Each row was made from one small tree. The marks that hang from a mark follow it in brackets, in alphabetical order. Every link used is in the known rows. Write each row's tree.
Known rows
fise(faruv seduk): [-13  14   1  18 -17  19  10  -7 -17  12  -6   4  -7 -10  10  -2 -30  -8
  -3   3   6  -8  -7 -13  20   2   6   4   1 -10  52  12 -15  12]
medab(puferes(mupalid(zirag(bapo)))): [  9 -15  -5 -32   2   8  26   3   0 -22   8  -5   3  21   5 -18  51  19
 -26   4 -20  19  12  -6  24 -53   5  98  -4 -32 -11  26  17   9]
zirag(nelov(pume)): [ 25  11  28 -52 -47  64 -46  41  28 -11   6  18  -8  14  93  -1   0  12
 -23  19  13   5  -8   1 -35 -25   8  12 -22 -57  41  -7 -33   5]
nelov(pume): [ 14   9   9 -46 -61  56 -17  42  17 -10   3  25 -30 -23 106   2 -16  16
   3  12  20  -1 -21  -3 -25 -31  10  11 -15 -30  59   9 -17   5]
seduk(fise(bapo(zirag(nelov)))): [  5  -6  13   5  13  14 -11   6   7 -16  -9 -15  16  43  21   9 -29  -7
  -5  -5  20   3   4  -1 -30  -3   4  -1  -7  10 -20 -28   1   7]
puferes(mupalid): [ 11  -7   2 -38 -18  54  15  21   3 -18  -2   5 -15  13  75  -6  12   4
 -15   9  -5   8  -3  -9  21 -34  14  63 -12 -19  13  18   4  17]
seduk(fise(faruv)): [  5   4   0  11  -8  38   1   4  -8  -1 -13  -8  -1  -6  56   4 -33 -33
   2   0  24   4  -7  -9   1 -24  14   8   0  11  16  14 -14   7]
bapo(fise(rezif)): [ 18  -1 -22   6 -29  12   1  13 -11   0  -5   3   4  -8  13   5  -5 -15
  19   9  -4  -3  -9  -2  35  27   6 -18  -7  22  -5  19  -5  -7]
padu(fise(rezif seduk)): [  1  12   0  61 -29  18   5 -17 -15  19  -7   6   7 -12   8  10 -45 -19
  -5   1   3  -2 -15 -15  -6  -9  -2 -11   4  36  20  -6 -12  -6]
zevem(pume): [  2 -14   6  -8 -67  77  12  46  14 -17  -9  11 -35  -7 116   6   4  13
   6   9   9  -7 -27  -9   3 -28   6  19 -14 -16  95  22 -20  18]
zirag(bapo(fise(faruv)) nelov): [ 20   1   7  -1 -13  14 -48  17   8   0  10   7  33  16 -38  -2  19  18
 -10  12 -17  -5  28  13  -1  20   4 -23 -16  -4  -8  11 -30 -11]
reri(pume): [  5 -11   6 -28 -50  63 -10  50  17 -16   2   2 -53 -15  97   1  -1  -6
   2  16   9  -5 -37 -19  -6 -10   8  41 -23 -41  80  22 -19  10]
fise(faruv): [  2   3   3 -15 -18  30   1  14  -1  -7 -11   9 -11 -22  48  -5 -18 -25
   1   2   8 -12 -20  -5  17 -12  13  10 -10 -11  48  18 -16  12]
zirag(nelov(pume(reri))): [ 23  10  27 -49 -67  62 -42  46  37  -3  12  16 -22   9 104   1  25  24
 -16  19  18   8 -17  -5 -51 -27   4  14 -20 -75  48  -7 -36   8]
fise(bapo seduk): [-14   4  15  11 -10  10  16   2 -14  -2 -10   7 -10  34   4   2 -37   8
 -12  -4  10  -9 -10 -13   6   7   2   3  -6  -1  24 -23   5  21]
faruv(fise(bapo rezif(mupalid) seduk)): [-19   8   2  45  11 -37  21 -34  -9  24 -10  10 -24 -15 -47  10 -43 -32
 -11 -15  17  -3 -22  -7 -13   5 -11 -56  11  42 -46 -32  18   3]
bapo(fise(faruv seduk) zirag(nelov)): [  0   3 -18  24  -1 -10 -17 -15   4   9  11 -15  28  15 -66   4   2  15
  24  12 -14  -8  26   1   8  52  -6 -30   1   1 -22   1 -11 -15]
medab(puferes(mupalid(zirag))): [  7 -14  -7 -42   1  18  35   2   3 -24   4  -8  -9  22  37 -19  48   2
 -23   7 -13  21   0 -13  32 -58   7 105  -2 -41  -5  24  19  11]
padu(fise(rezif)): [ 12   4   1  34 -30  24  -1   0  -2   2 -11   8   6 -22  41   9 -35 -29
  -3   1   5  -5 -25  -9 -10 -19   3  -6  -5  33  21  -3 -12  -6]
zirag(bapo(fise(seduk)) nelov): [ 16   3   9   9 -22  29 -48  19   3   4  15   9  32  43 -40   1  14  35
 -13  17 -21   1  32   6  -5  26   0 -18 -19  -6   4   6 -26 -11]
bapo(fise(rezif) zirag): [ 13  -7 -34  18 -11 -15   0   4  -3  -8  -1  -7  21  -9 -29   9  -3   2
  40   5 -13 -12   3   7  22  52  -2 -27  -8  35 -16  13   7 -15]
pume(reri): [  6  -4   7 -25 -65  60  -2  43  19 -11   0  16 -36   3 102   3  23   7
  12  11  14  -3 -38 -18 -13 -20   7  25 -22 -41  76  13 -15  15]
mupalid(rezif): [  0  -5  -7 -29 -11  34  13  28  -7  -5 -10   3  -3  -6  51  -1   1 -16
  10   6  -2  -3 -20  -7  41  -8  11  14  -5  -7  75  22  -8   0]
rezif(fise(bapo(zirag))): [-10  -5   6   3  30 -14   6  -1   0  -7   3   0 -24  18 -13   4  -4  -4
  21  -7  -6 -18   1   4 -14   8  -2 -20  -2   9   0 -12  15  -4]
bapo(zirag(nelov)): [  9  -5  11 -29  -4  37 -32  30  26 -29  -1   1  20  30  36   1  -1   8
   0  10  -8  -9  -1   4 -18   9   2  13 -29 -26  43  -6 -12   1]
puferes(medab mupalid(zirag(nelov(pume)))): [ 12  -2   9 -72  -4  20  10  -9  10 -17  20  -1  -2  24  43 -23  67  23
 -31  15  -6  35  14  -2  14 -55   1  99  13 -69 -26  15   2  10]
padu(fise(bapo faruv seduk)): [-14   7   7  54 -10  -9  17 -33  -9  18  -5   1  -1 -12 -23   5 -47 -15
  -4  -8  14 -11  -8 -17 -13 -15  -2 -19  15  30 -10 -26  -4   2]
zirag(bapo(fise) nelov(pume(reri))): [ 32   4  10 -21 -67  32 -59  39  30   8  27  19   4   2  13   5  46  59
  -1  19  -1   5  18   9 -50   5  -2 -24 -17 -37   0   5 -36 -13]
puferes(medab mupalid(rezif zirag)): [ -5 -12 -18 -55  21  -2  50 -18 -14 -11  10 -11   4   8  13 -23  72   5
  -7   7 -17  31   6  -7  68 -41   4  97  26 -36  -3  34  19   4]
zirag(bapo(fise(rezif)) nelov(pume)): [ 35  10   6  -3 -41   7 -58  24  10  10  16  14  29  -6 -22   5  14  41
 -14  12  -9   3  28  21 -31  20  -1 -35 -14 -10 -19   2 -32 -17]
padu(fise(bapo(zirag) rezif(mupalid))): [ -8  -5  -1  40  20 -40   4 -21   7   3 -14   1   4 -27 -30  12 -35 -17
   2 -19  17 -10 -13   2 -36   6 -13 -35   7  55 -49 -41  20  -2]
rezif(fise(faruv seduk) mupalid): [-32  13   2  18  47 -17   3 -24 -10  37   1   2 -48 -26 -31  -3  -4 -15
   8 -10   9  -3   8  -2  -9   3 -10 -35  22  12 -10   3  13  -1]
mupalid(rezif(fise) zirag): [-25   1  -7 -13  45 -26  18   1 -14   8   6 -12  -4 -12   0  -5  21  -8
  36  -2 -24   2  -5   4  40  13  -1 -13  16  -4  62  27   7 -21]
zirag(bapo(fise(seduk))): [  5  -2 -11  19 -29  22 -17  18 -10   1  10  15  16  12 -34   4  -2  33
  12  10 -17  -8  19   0  16  23   3 -17 -15  27  22  22  -9 -10]
bapo(fise(faruv) zirag): [  5  -9 -33   5 -10  -8   2   1   5  -9   3  -6  12 -17 -26   4   2   0
  47   7  -8 -16   7   2  20  38   1 -22  -4  25 -13  19   2 -14]

Which tree is each row?
[ 15   3  12 -38 -24  34 -39  33  32 -21   7   7  11  11  49   4  -2  25
   2  12   2  -6  -1   8 -41   1   0   5 -22 -37  35  -9 -17  -3]  bapo(zirag(nelov(pume)))
[-26   4  -9  13  56 -60   9 -13 -21  20  11 -11  17 -37 -70  -6  27  10
  30 -11 -32  -6  16  19  34  24  -2 -34  22  13  47  34   1 -26]  mupalid(rezif(fise(faruv)) zirag(bapo))
[ -2  14  -4  44 -28  10  13 -18 -11  18  -4  12 -11 -14   0  10 -40 -36
  -1   3   1  -2 -26 -12   5  -5  -2 -32  -2  30  16   4  -8  -8]  faruv(fise(rezif seduk))
[ 26   9  30 -35 -41  44 -63  44  25  -8  13  25  15   9  34   0   6  42
 -30  12  -3  -1  15  16 -50 -17   4  -1 -26 -38  39  -2 -36  -2]  zirag(bapo nelov(pume))
[-22   2   4  28  30 -21  12 -18 -11   9   7  -5 -19  26 -44   6 -15   6
  19  -7  -9 -15  11  -2 -12  19  -7 -24   7  13   1 -16  15  -4]  rezif(fise(bapo(zirag) seduk))
[-12  13  -4  39  -5  -4   9 -22  -6  24  -7  14 -22 -27 -11   9 -35 -35
  -4  -4  10   2 -23  -9  -4  -3  -9 -43   6  37 -10  -4   6  -5]  faruv(fise(rezif(mupalid) seduk))
[ -1  -7 -20 -25  21  11  53 -35 -26  15  16  -9 -20  17 -11 -16  71  -4
  -9   9 -16  24  20 -13  57 -49   2  84  35 -27 -22  32  15   0]  puferes(medab mupalid(rezif(fise(seduk))))
[  5  -4  17 -26 -22   0 -18  21  29 -16   3   4  -7  18  24   6   7  29
  -1  -1  15  -9 -10   3 -53   5  -4  -5 -14 -38   2 -38  -2  12]  fise(bapo(zirag(nelov(pume(reri)))))
[-13   4   8  26 -19   7  20 -16   0   4  -1  15 -23  14  -5   9 -40 -24
  -1   0   9  -7 -25 -18  -7 -15  -1 -31  -2  23  -2 -20   5   0]  faruv(fise(bapo seduk))
[ 10   1   7  30  20 -16  -6 -10  -8  -4 -17 -21  29  23  -8  13 -36 -19
 -11 -13  19   3   4   6 -25  14   1 -17   0  21 -41 -32   2   7]  seduk(fise(bapo(zirag(nelov)) rezif))
[ -8  -1   9   0  26 -37   7  -2  -9   1 -26   6 -14 -14  -7   2 -28 -19
 -21 -22  22  -6 -18   7  -7  17  -4 -25   0  23 -33 -33  21  23]  fise(bapo rezif(mupalid))
[ -1  -2  -4  32   1 -33  17 -20   4  -5  -8   5  -2 -15 -28  13 -34 -35
   7 -10   3 -15 -26   2 -14   8  -4 -46  -3  41 -28 -24  11  -7]  faruv(fise(bapo(zirag) rezif))
[ 21  -4 -12 -27 -31  18 -36  23  29 -12  17   1  12  10   7   6  17  30
  28  19  -4  -2  14   7 -22  29  -3 -21 -12 -13 -18   0 -11 -20]  bapo(fise zirag(nelov(pume)))
[  1 -12  -4 -44  11   5  23 -10  -6 -24  15   5   9  20   4 -21  64  28
 -21   6 -21  24  19   1  37 -42   2  95   8 -28 -13  32  14   9]  puferes(medab mupalid(zirag(bapo)))
[ -3  -2   9  27 -12  -2   9 -16   3   2  -9   5  -4 -19   7   3 -36 -28
  -2  -8  18 -13 -18 -11 -17 -26   3 -15   6  30 -12 -25  -5   2]  padu(fise(bapo faruv))
[  8 -14  -6 -46  17   4  33  -4   0 -11   6 -19   8  26  12 -21  66   1
 -29   7 -20  27   9  -9  43 -50   5  99   9 -54  -9  18  13   4]  medab(puferes(mupalid(rezif zirag(nelov))))
[  1 -11  -5 -56   7  17  34 -11  -5 -26  11  -1  -6  22  38 -22  60   9
 -17  10 -11  28   3  -9  44 -49   5 104   9 -41  -9  29  17  14]  puferes(medab mupalid(zirag))
[-12   1  18  12  11  -8  -5  -6   3  -8  -2  -6  15  49 -33   5 -25  21
 -11  -3  -1 -10   9  -3 -17  27  -6  -6  -9 -13   6 -41   4  12]  fise(bapo(zirag(nelov)) seduk)
[-31   0  10  -9  62 -30 -20   5   4   7   9   9 -28 -19 -25  -5  20  15
  16 -12 -11   1  13  16 -19  11 -12 -33   4  18   2  11  23 -12]  rezif(fise mupalid(zirag(bapo)))
[ -4  -4  -1  23  19 -11  11 -13  -4  -6 -13 -17  10   1  -2   9 -40 -21
   9 -15  26  -6   1  -2 -17   0   5 -12   6  25 -27 -17   5   9]  seduk(fise(bapo(zirag) faruv))
[-36   0   4  18  65 -44   6 -24  -2  19   2  -1 -40   7 -63   4  -7  10
  14 -19   7  -7  14   3 -30  22 -17 -41  16  24 -35 -29  36   1]  rezif(fise(bapo(zirag) seduk) mupalid)
[  9   3 -14  39 -23  -2 -13   5 -21  11   4  10  25  -1 -54   6  -8  25
   7   4 -19  -6  19   6  19  39   0 -29  -9  37   5  21  -9 -11]  zirag(bapo(fise(rezif seduk)))
[-24  -3  11 -29  30  -9 -22  26  11 -14  -4  16  -5 -16  12  -6   3  21
  -1  -9   2   3  -3  11 -10   8  -6 -10 -13  10  30   8  16   5]  rezif(mupalid(zirag(bapo)))
[ 18  -4 -14  18 -24   4 -18  19 -11  -1   1  14  23  -9 -31   5   1  16
   9   4 -17  -9  11  11  17  29   4 -26 -15  35   5  24 -10 -11]  zirag(bapo(fise(rezif)))
[  9  -2 -39  30  -1 -40   6 -15  -8   3  -3 -13  24 -35 -57   7  -6  -8
  40   0 -11 -16   6  10  26  55  -2 -37   4  35 -33  15   4 -16]  bapo(fise(faruv rezif) zirag)
[ -7   4 -25  13  17 -47   4 -14 -13  17  -7  -6   2 -49 -39  -3   1 -17
  23  -6   2   1   0   8  31  43  -4 -45  15  30 -44  15   9  -8]  bapo(fise(faruv rezif(mupalid(zirag))))
[-13   4  10  -7  55 -35 -21   3  -6  12  16 -12  29   6 -54  -6  39  19
  11  -1 -40   5  24  20  16  23  -5 -26   8 -13  45  17  -9 -29]  mupalid(rezif(fise) zirag(bapo nelov))
[-36   7   4  -9  68 -42  -2 -16   1  18   2  -1 -39 -39 -20  -9  12 -15
  20 -15   1   0   2  10  -7   8  -9 -35  20   6  -8  11  20  -7]  rezif(fise(faruv) mupalid(zirag))
[  6  -7   8 -63  12  22  15 -10   4 -24  14  -5   6  42  32 -24  70  11
 -33  14 -15  32  12  -5  33 -46   2 103   8 -61 -19  18   6  13]  puferes(medab mupalid(zirag(nelov)))
[-26   8   5  16  57 -93  17 -31 -16  15 -24  -8   0 -51 -57  -6 -27 -22
 -12 -32  18  -7 -11  16   3  33  -8 -44  19  20 -50 -28  22  19]  fise(bapo faruv rezif(mupalid(zirag)))
[ 17   1 -17 -13 -22  -4 -30   5  24   1  15  -5  15 -15 -21   4  13  19
  29  14  -2  -8  18  10 -18  32  -3 -32  -1 -11 -30   1 -16 -19]  bapo(fise(faruv) zirag(nelov(pume)))
[ -9   5  -2  72  -2 -32  15 -35 -12  13  -8  -6  19  -6 -50  15 -52  -7
   2 -13   4 -11  -5  -7 -23  14 -10 -30   9  50 -23 -36   8  -4]  padu(fise(bapo(zirag) rezif seduk))
[ 12 -12   4 -47   4  22  19   1   9 -23   6 -11  -1  38  32 -21  57   5
 -35  10 -15  25   7 -10  23 -57   5 105  -4 -55 -18  15  10  11]  medab(puferes(mupalid(zirag(nelov))))
[  0  10  -4  30  20  -6   1 -14 -16  19 -23 -11  -2 -36  17   5 -35 -42
  -8 -16  34   9  -5   2  -6  -4   4 -20  13  33 -32   3   0  10]  seduk(fise(faruv rezif(mupalid)))
[ 10   0  14  -4  -2  13 -17   9  13 -10  -3 -11   8  24  32  11 -29   5
  -3  -4  29   6   5   2 -47 -10   2  -6  -2   0 -24 -30  -3   5]  seduk(fise(bapo(zirag(nelov(pume)))))
[  8   2   5  29   3  -1  10  -4 -20   0 -22 -12   8  10  21  11 -46 -30
 -12 -14  26   5  -9  -2  -7  -3   8  -9   3  29 -25 -18   2  14]  seduk(fise(bapo rezif))
[-29  -2  -3  -8  56 -54  26 -10 -17   8   3 -16  -5  -4 -26  -5  16  -4
  29 -11 -19   0  -3   6  35  19  -3 -23  21   1  35   7  17 -15]  mupalid(rezif(fise(bapo)) zirag)
[  0 -14 -17 -30  28  -9  48 -15  -9  -1  10 -20 -13  11  -4 -19  66  -3
  -8   2 -22  23  10  -9  44 -50   3  87  19 -32 -12  31  24  -4]  medab(puferes(mupalid(rezif(fise) zirag)))
[ -4   9   6  66 -14 -15  16 -29 -18  18 -11   1   8  -5 -25  12 -52 -14
 -11  -9  10  -6 -13 -12 -13  -2  -5 -24  10  43 -18 -33   0   1]  padu(fise(bapo rezif seduk))
[-11  -3  -4  26  22 -48  12 -23   9   2 -11   7 -14 -28 -40  11 -30 -33
   5 -18  14 -10 -23   5 -25  10 -11 -59   2  50 -57 -32  25  -3]  faruv(fise(bapo(zirag) rezif(mupalid)))
[-17  -4 -14   8  47 -44  27 -19 -15  17  -2 -15  -8 -23 -50   1   7 -21
  30 -12  -9 -16   2   5  23  15   0 -30  22  12  10   2  10 -12]  mupalid(rezif(fise(bapo(zirag) faruv)))
[ -6   6   1  35  35 -39  10 -27 -19  20 -26 -15  -2 -28 -18   6 -42 -37
 -14 -26  39   6  -3   5 -12   4   1 -32  20  38 -68 -26  12  17]  seduk(fise(bapo faruv rezif(mupalid)))
[  2   6   7  27  32 -66  -1 -27  -6   3 -17 -17  32 -14 -66   1 -27 -19
 -15 -20   3 -19   1  18  -9  38  -3 -33   4   3 -39 -37  -1  13]  fise(bapo(zirag(nelov)) faruv rezif)
[  5  -4  19 -29  -6  -1 -20  18  23 -22   0   3   3  22  16   4 -13  20
  -7  -2  10 -11  -2   8 -38   6  -1  -8 -15 -24  -2 -38   0  10]  fise(bapo(zirag(nelov(pume))))
[ 12   6   7  20 -13   9 -43   5   0  13  12   5  36  22 -64  -1  10  28
 -13  12 -18  -3  36   8   0  29   0 -27  -9  -3  -5   8 -29 -11]  zirag(bapo(fise(faruv seduk)) nelov)
[ -7  11 -27  40   3 -32  10 -27 -24  35  -7  -5  -4 -37 -58   1 -12 -13
  14  -3   8   0   7  -1  31  44  -5 -46  19  32 -46   9   5  -3]  bapo(fise(faruv rezif(mupalid) seduk))
[ 14 -13   5 -38   9  12  10   3   8 -21  10  -8  12  37   3 -20  60  19
 -40   7 -22  23  20  -3  16 -52   4  97  -7 -47 -17  17   9   7]  medab(puferes(mupalid(zirag(bapo nelov))))
